What can hang from each mark
q_955: q_387 q_647
q_970: q_647
q_194: q_102 q_955
q_662: q_387
q_566: q_102 q_662 q_955 q_970
q_647: q_662 q_955 q_970
q_387: q_503
q_102: q_387 q_647

Every row comes from one small tree of marks. The marks that hang from a mark follow it in brackets, in the order of their numbers. Every link used is in the known rows. Which tree was each row made from?
Known rows
q_194[q_102 q_955]: [-17  39  45 -10  10  68  17 -65 -28  34   0 -20  26 -45 -17 -14 -24  33
 -28 -32 -12  59  13  22  59]
q_955[q_387[q_503] q_647[q_662 q_970]]: [ 33   4 -24  38  17 -45  63 -40  17  33  41  60  -2  15 -16  -6   5 -28
  47  34  15 -46 -32  47   2]
q_566[q_970]: [-40  10  29  53  22  16  11 -36 -34  -2 -17  -7  25   9  21  24 -10  20
  11 -23  23  22 -18  44 -17]
q_970[q_647[q_662 q_955[q_387[q_503]]]]: [ 17  31 -46   6  17   0  39 -76  -5  32  18  65 -31 -33 -10   0  -2 -58
   6   8  -7 -25 -56  42  28]
q_194[q_955[q_647[q_662]]]: [ 27  22 -10  25   6  33  44 -61 -35  50  58  26   6 -26  -7  25   7 -19
  -1 -13  -6   9  -7  45  51]
q_647[q_970]: [-24  -1  33  51  20  18  64 -30 -24  26   8 -20  25   8  37  20  18 -17
  30   2  34  13 -11  68 -25]
q_102[q_387 q_647[q_662 q_955 q_970]]: [ 67  42 -75  18 -49  20  65 -45 -41  56  77   6   2  -5  20  -2  21 -57
  11  41  10 -28 -67  14 -46]
q_102[q_387 q_647[q_955 q_970]]: [ 32  37 -46  14 -30  42  39 -35 -37  44  48   9 -11  11  26  -5  29 -34
   5  46   1 -10 -37   3 -51]
q_662[q_387[q_503]]: [-45  -1  46  50   9   5   1  -9  21   2 -30  10 -17 -21 -29 -45 -28  16
 -16  12  31  -9   9  68  22]
q_102[q_647[q_662 q_955[q_387[q_503]] q_970]]: [ 57  30 -47  25 -22 -10  72 -46  -7  44  56  12 -18  -1   2 -38 -10 -43
  37  52  19 -48 -68  18 -28]
q_647[q_955]: [-23  31  22  17  -2  53  38 -39 -30  34  -8 -14  -3 -25  13   4   4 -25
   0 -16  11  18 -41  55  10]
q_955[q_387[q_503] q_647]: [-15  16   9  27  33  -5   7 -28  48  11 -11  84 -19  10 -21  -7   7  12
   9  23 -18 -29   1  48  49]
q_662[q_387]: [-37  18  40  52   3  14   1 -20  11   5 -10  -1  11 -17  -7  -5 -20  16
 -30 -18  21  29  -1  81  23]
q_102[q_387[q_503] q_647[q_662 q_955 q_970]]: [ 56  23 -66  15 -43  10  64 -34 -34  54  59  17 -26  -8  -1 -40  11 -56
  24  73  18 -65 -56   3 -49]
q_955[q_647]: [-10  12  20  28  21  40  30 -30  -2  24   8  47  17   4   9  38  34   2
  -7  -5 -14  -2  18  67  33]
q_566[q_102[q_387] q_662 q_955]: [-16  82 -41  -6 -32  47 -40 -41  -4  11 -16 -22  44 -47  32  -8 -18  18
 -34  15 -35  76 -48  46  17]
q_566[q_970[q_647]]: [-26   4   2  40  47  34  12 -63 -53  -3  -2  40  19  11  35  61  19   2
  -7 -24   0  23  14  39 -16]
q_566[q_662 q_955[q_387 q_647]]: [ 17  57 -46  18   5  27 -26 -51  13  13   9  39  11 -25  34  15   3   5
   0  -9 -34  65 -41  57  40]
q_102[q_387]: [-37  27  -2  33   0  19   4 -29  11  14  -9  34   7 -10  16  12  16  -2
 -10   8  -5   8 -25  56  19]
q_194[q_102 q_955[q_647]]: [ 12  41  31 -24  16  72  14 -66 -29  40  23  24  21 -29 -35   4  -1  34
 -36 -24 -34  41  38  10  66]
q_566[q_662 q_970]: [-35  18 -12  51  -7  20   4 -29 -42  -1 -10 -21  40 -15  53  23  -3  14
  -2 -24  23  49 -36  67 -34]

Write each row's tree
[  8  68 -78 -18 -65  40 -30 -26 -36  14   3   0  12 -17   1 -42 -21  20
 -42  56 -23   0 -44 -20 -55] -> q_566[q_102[q_387[q_503] q_647[q_955]] q_662 q_970]
[ 41   9 -11  48  -7 -20  55 -32 -20  35  65  21  22   4 -17  15   3 -24
   1  -1  32  -6  -9  70 -14] -> q_955[q_647[q_662[q_387] q_970]]
[ 11  43 -18  21   6  -4  -6 -67 -39   0  25  13  60  -9 -22  37 -43  18
 -58 -27  -2  32   0  45  -7] -> q_566[q_102 q_970[q_647[q_662[q_387]]]]
[-13  62  26 -10  15  31  -5 -76  12  22   1   4  22 -36 -25 -19 -42  42
 -23 -35 -25  69 -13  16  78] -> q_194[q_102 q_955[q_387]]
[ 41  25 -22  24 -42  22  32 -25 -10  33  37   6 -25 -38 -33 -58 -31 -23
 -28  33  20 -42 -31  39   2] -> q_102[q_647[q_662[q_387[q_503]] q_955]]
[ 26  33 -31  16  -8  27  30 -68 -43  35  41  27  -5 -45 -12  20  -5 -52
 -40 -28   9  15 -35  65  10] -> q_970[q_647[q_662[q_387] q_955]]
[-15  37 -18  50 -13  19 -55 -34 -47 -16 -13 -48  15 -35  23 -19 -53  29
 -14 -31  29  94 -46  43 -28] -> q_566[q_662[q_387] q_955 q_970]
[ 18  24 -22  26  -7 -33  72 -49  -9  44  25  -4 -23 -12 -10 -40 -26 -55
  52  22  40 -28 -91  37 -21] -> q_647[q_662 q_955[q_387[q_503]] q_970]
[-39  55  -3  14  -5   9 -29 -36 -13  -4 -22   4  48  13  -8  13 -26  43
 -27   2 -12  28 -24  11 -12] -> q_566[q_102[q_387] q_970]
[ 16   1   1  39  -2 -13  21 -19  12  23  23  53 -10 -21 -50 -24 -14  -6
 -18  15  17 -43   6  68  31] -> q_955[q_647[q_662[q_387[q_503]]]]
[ 62  30 -44 -11 -31  22  45 -59 -32  53  67  10   3 -29 -29 -58 -15   2
  -3  57  -4 -27  -2 -31   0] -> q_194[q_102[q_387[q_503] q_647[q_662 q_970]] q_955]
[ 11  15 -17  42  11   8  27 -60 -15  15  35  42  18 -33   2  37   1 -26
 -39 -21   6  11   0  89  27] -> q_970[q_647[q_662[q_387]]]
[ -5  47 -24   4  27  35  16 -80  -8  22  10  56 -15 -15  17  37  15 -35
 -13 -21 -25  29 -37  45  26] -> q_970[q_647[q_955[q_387]]]
[  2  68 -69  10 -49  34 -34 -29 -17  -1  16   7  68  -1  37  14  -5  49
 -54  31 -36  34 -19  18 -37] -> q_566[q_102[q_387 q_647] q_662 q_970]
[ 13  62  -6  -6 -22  63   6 -45 -50  17  11 -31  41   9   2   5 -26  30
 -36   7 -18  19 -18  -6 -30] -> q_566[q_102[q_647[q_955]] q_970]
[ 18   9  -1  35 -26 -17  61 -28 -39  42  29 -32 -26 -26 -36 -61 -37 -51
  20  17  66 -23 -57  46 -40] -> q_647[q_662[q_387[q_503]] q_955 q_970]
[-15  21   4  24  11 -10  46 -37  -4  30  -4  -1 -35   4  -7 -44 -16 -34
  46  24  32 -10 -62  23 -25] -> q_647[q_955[q_387[q_503]] q_970]
[ 53  27 -34 -24 -12   6  39 -62 -35  60  58  43  -8 -23 -60 -42  -6 -11
   6  36  -6 -21   0 -25  14] -> q_194[q_102[q_387[q_503]] q_955[q_647[q_662 q_970]]]
[ 25  54 -22 -42 -36  66   4 -36  -4  36  -1  40 -15 -32 -41 -60  -2  14
 -40  47 -35 -33  -7 -21  16] -> q_194[q_102[q_387[q_503] q_647[q_955]]]
[ 31 -11  -4  45  -2 -29  53 -19 -11  33  47  31  -7   2 -38 -27  -6 -23
  12  29  41 -44   1  58 -17] -> q_955[q_647[q_662[q_387[q_503]] q_970]]
[-15  46   3  42  36   1 -38 -62 -13 -16 -25  -7   5   6  17   0 -49  31
  29 -26   5  64 -60  10  10] -> q_566[q_955[q_387] q_970]
[  3  59 -30  27 -47  28 -35 -20 -17 -10  17 -27  74  -9  13  -3 -40  64
 -75   5 -10  55   2  42 -35] -> q_566[q_102[q_647] q_662[q_387] q_970]
[-36  54  -6  30 -31   7 -39 -23 -21 -11 -14 -42  67 -20   1  -6 -52  53
 -59 -25  13  75 -18  62 -27] -> q_566[q_102 q_662[q_387] q_970]
[ 42  23 -30  40  11 -35  63 -52   8  36  61  49  26  18   8  34  15 -28
  33   4   6  -9 -42  62   4] -> q_955[q_387 q_647[q_662 q_970]]
[ 17  18 -18  30  15 -29  33 -38  41  24  20  82  -5  -6 -26  -4  -1 -10
  17  21 -10 -46 -27  61  50] -> q_955[q_387[q_503] q_647[q_662]]
